Every row comes from one small tree of marks. The marks that hang from a mark follow it in brackets, in the order of their numbers. Every link used is in the known rows. Which tree was each row made from?
Known rows
K_773{K_900}: [ 11  18 -35  29   9 -26 -46   7  80 -14  39  67  11 -33  74  -8   7  97
 -67 -35]
K_734{K_386{K_168 K_669 K_759 K_790 K_900} K_862}: [-22   3 -10  38 -57   2 -22 -27  32   6 -23  13 -24 -19 -33  -9  66  61
 -39  10]
K_748{K_386{K_168 K_734 K_759 K_790 K_900}}: [-34  51 -30  48 -22 -14 -19  35  12 -21  -6  19 -29 -51  83 -19  42  60
 -11 -24]
K_900{K_386{K_669 K_734 K_748 K_790}}: [-28  53 -38  45  -9  12 -22  28  31  29 -10  24 -29 -20  54 -15  34  53
  13 -27]
K_773{K_900{K_386{K_168 K_669 K_748 K_759}}}: [-40  37  10   5 -59  -2 -49 -52  29  29 -10   6 -40 -49 -15 -25  91  64
 -45   4]
K_900{K_386{K_168 K_734{K_862} K_748 K_759 K_790}}: [-15  57 -23  65 -45  31 -18  10 -10  12 -36 -12 -48   1   9 -21  53  60
  18  -3]
K_900{K_386{K_168 K_734 K_748 K_759}}: [-17  56 -29  30 -30  21 -24   3   8   9 -26  21 -27 -38  32 -17  52  67
 -18   6]
K_862{K_734{K_386{K_168 K_669 K_759 K_790 K_900}}}: [-30  27 -27  29 -50 -22 -32 -34  41  23 -43  39 -37 -44   7  -8  55  81
 -32  19]
K_862{K_734{K_386}}: [ 10  21 -79  32  18  -7 -30  11  78  -1  20  89  22  -9  68  17 -21 108
 -54  17]
K_790{K_386{K_734 K_748 K_759}}: [-10  15 -36   5 -27  42 -36  27  37  22   0  55 -10 -63  45  -5  22  77
 -53  -4]
K_862{K_734{K_386{K_168}}}: [ 21  27 -68  31  -5  -2 -39 -12  56   8  -1  76  11 -15  53  16   7 101
 -37  25]
K_900{K_386{K_734{K_862} K_748 K_759 K_790}}: [-26  50 -33  66 -22  28  -8  31  13   2 -16   1 -36   7  24 -20  26  66
   2 -13]
K_386{K_168 K_669 K_734{K_862} K_748}: [ 18  52 -18  20 -46  11 -56 -28  16  43  -9  -7 -22 -31  -1  -7  64  33
  -1 -21]
K_748{K_386{K_669 K_790 K_900}}: [-40  34 -42  28   1 -29 -24  37  51  -8  37  38  -3 -27  76   1  37  55
 -47 -28]
K_862{K_734{K_386{K_168 K_669 K_790 K_900}}}: [ -8  24 -41  32 -34 -26 -36 -28  51  26 -23  52 -25 -36  25  -1  40  75
 -14   4]
K_386{K_734{K_862} K_748 K_759 K_790 K_900}: [ -8  33 -13  43 -34  -8 -19  15  27  15 -20   2 -41 -44  16 -21  32  50
 -25 -38]
K_386{K_168 K_669 K_734{K_862} K_748 K_790 K_900}: [  7  43  -4  33 -57 -11 -43 -21  14  45 -25 -15 -49 -46  -5 -19  72  22
  17 -43]
K_900{K_386{K_669 K_734 K_759 K_790}}: [-49  59 -38  59 -11  10 -12  34  27 -16 -19  29 -26  -5  60 -25  30  78
  -2 -15]
K_790{K_386{K_669 K_759}}: [-28  10 -38  -4 -31  30 -41  13  50  -2  14  67   7 -28  26   4  39  91
 -87  11]
K_900{K_386}: [ -7  35 -70  39  26   4 -13  40  57 -35  31  77  23  17  71   5   2  97
 -57  -4]
K_759{K_386{K_669 K_734{K_862} K_748 K_790 K_900}}: [-22  42 -27  29 -26 -16 -43   4  49  23   9 -15 -46  -5  16 -18  55  20
  30 -48]
K_386{K_168 K_734 K_748 K_759 K_790}: [  0  53 -15  42 -38  10 -35  15   9  35 -52  10 -42 -57  56 -11  53  68
 -12 -13]

Which tree is each row?
[  2  41  -2  42 -57  -6 -30  -7   5  25 -41 -11 -53 -50   1 -22  61  45
  -7 -28] | K_386{K_168 K_734{K_862} K_748 K_759 K_790 K_900}
[-10  23 -46  -4   5 -29 -40  13  78   6  31  42  -8 -25  49   7  41  55
 -55 -20] | K_759{K_386{K_748 K_900}}
[-25  50 -28  59 -33  -6 -19  25   1 -26   4  -5 -32 -20  47 -21  43  49
   1 -25] | K_748{K_386{K_168 K_734{K_862} K_759 K_790 K_900}}
[-34  39 -52  59   5   9  -3  50  37 -32  -7  53  -7  16  68  -6  17 106
 -50   2] | K_900{K_386{K_759 K_790}}
[ -9  35 -43  53  16  -9 -29  18  62 -34  38  61  -2 -22  80 -31  -4  87
  -6 -44] | K_773{K_900{K_386{K_734}}}
[ -5   0 -47  38  -6  21 -17  12  60 -20  19  49  22   7   9   9   4  93
 -80  22] | K_734{K_386{K_759} K_862}
[ -1  -1 -10  23 -56   3 -33 -33  37  51 -13   7 -28 -35 -39   1  70  37
 -24  -2] | K_734{K_386{K_168 K_669 K_748 K_790 K_900} K_862}
[-33  -5  -5  22 -50   4 -17 -19  49  39 -13   7 -28 -38 -40  -5  55  48
 -60   4] | K_734{K_386{K_669 K_748 K_759 K_790 K_900} K_862}
[  8  46 -69  47  19   2 -41  34  60 -37  41  26   5  40  67  -5   3  65
  10 -31] | K_759{K_386{K_734{K_862}}}
[-31   4   3  10 -62  -1 -27 -30  36  52 -43  17 -37 -75 -19  -4  84  52
 -54  14] | K_734{K_386{K_168 K_669 K_748 K_759 K_790 K_900}}
[-25  23 -38   9 -29  34 -40  20  42  -3   6  58  -3 -44  42 -13  28  79
 -45  -7] | K_790{K_386{K_669 K_734 K_759}}
[-44  39  13  30 -63   0 -42 -35  21  37 -29  -3 -58 -40   0 -28  92  69
 -20  -5] | K_773{K_900{K_386{K_168 K_669 K_748 K_759 K_790}}}
[-14  48 -30  16 -31  -3 -60  -2  38  44 -15   1 -36  -3  41   7  86  49
   1  -4] | K_759{K_386{K_168 K_669 K_748 K_790}}
[ -8  35 -23  71 -15   8 -27  13  37   9  18   8 -38  -6  36 -33  15  62
  28 -50] | K_773{K_900{K_386{K_734{K_862} K_748 K_790}}}
[-46  33 -40  36   0 -23 -10  52  42 -28  22  42  -8 -30  82  -3  25  77
 -72 -14] | K_748{K_386{K_759 K_790 K_900}}
[-24  43 -48  12   7 -34 -44  10  75 -21  29  38 -10 -21  62 -16  34  45
  -4 -42] | K_759{K_386{K_669 K_734 K_900}}
[-25   8 -10  -8 -63  26 -40 -16  31  27   7  17 -29 -61 -34 -21  55  37
 -42 -18] | K_790{K_386{K_669 K_734{K_862} K_748 K_759 K_900}}
[ -3  44 -33  30 -20 -19 -43  13  39  20 -16  11 -47 -37  63 -14  58  40
  30 -39] | K_759{K_386{K_168 K_734 K_748 K_790 K_900}}
[ -9   0 -13  12 -44  -6 -31 -22  47  57 -22  31 -24 -65  -2   3  69  47
 -36   0] | K_734{K_386{K_168 K_669 K_748 K_790 K_900}}
[-44  69 -28  47 -31   6 -36  25   5   1 -13   0 -29 -32  76 -14  59  56
   2  -9] | K_748{K_386{K_168 K_669 K_734 K_759 K_790}}
[-37  39 -11  56 -21   2 -22  16  37  11 -11  20 -47 -45  55 -39  28  79
  -2 -34] | K_773{K_900{K_386{K_734 K_748 K_759 K_790}}}
[-25  35   9   6 -65 -20 -39 -24  22  47 -47   5 -48 -71  -2  -9  97  50
 -55  -6] | K_386{K_168 K_669 K_748 K_759 K_790 K_900}
[ -5  51 -42  51   1  -6 -34  35  47   6  -6  40 -10 -23  87 -11  15  69
  -3 -41] | K_386{K_669 K_734 K_790}
[-11   2 -37  -8 -30  38 -36  22  45  23   7  63   0 -48  28  10  33  89
 -96  14] | K_790{K_386{K_748 K_759}}
[-28  -6  -8  -1 -46   2 -25 -35  58  31   6  16 -10 -47 -55  -2  55  47
 -84  13] | K_734{K_386{K_669 K_748 K_759 K_900} K_862}
[ -3  33 -36  25 -42   4 -48 -29  37  73 -36  30 -32 -35  20  11  51  70
  -9  22] | K_862{K_734{K_386{K_168 K_669 K_748 K_790}}}
[  9  12 -14  -5 -70  25 -54 -31  19  40   6  17 -29 -58 -33 -14  70  25
  -6 -24] | K_790{K_386{K_168 K_669 K_734{K_862} K_748 K_900}}
[-50  32 -16  24 -20 -12 -33 -16  58 -20  20  39 -13 -19  22 -26  45  89
 -60 -10] | K_773{K_900{K_386{K_669 K_759}}}
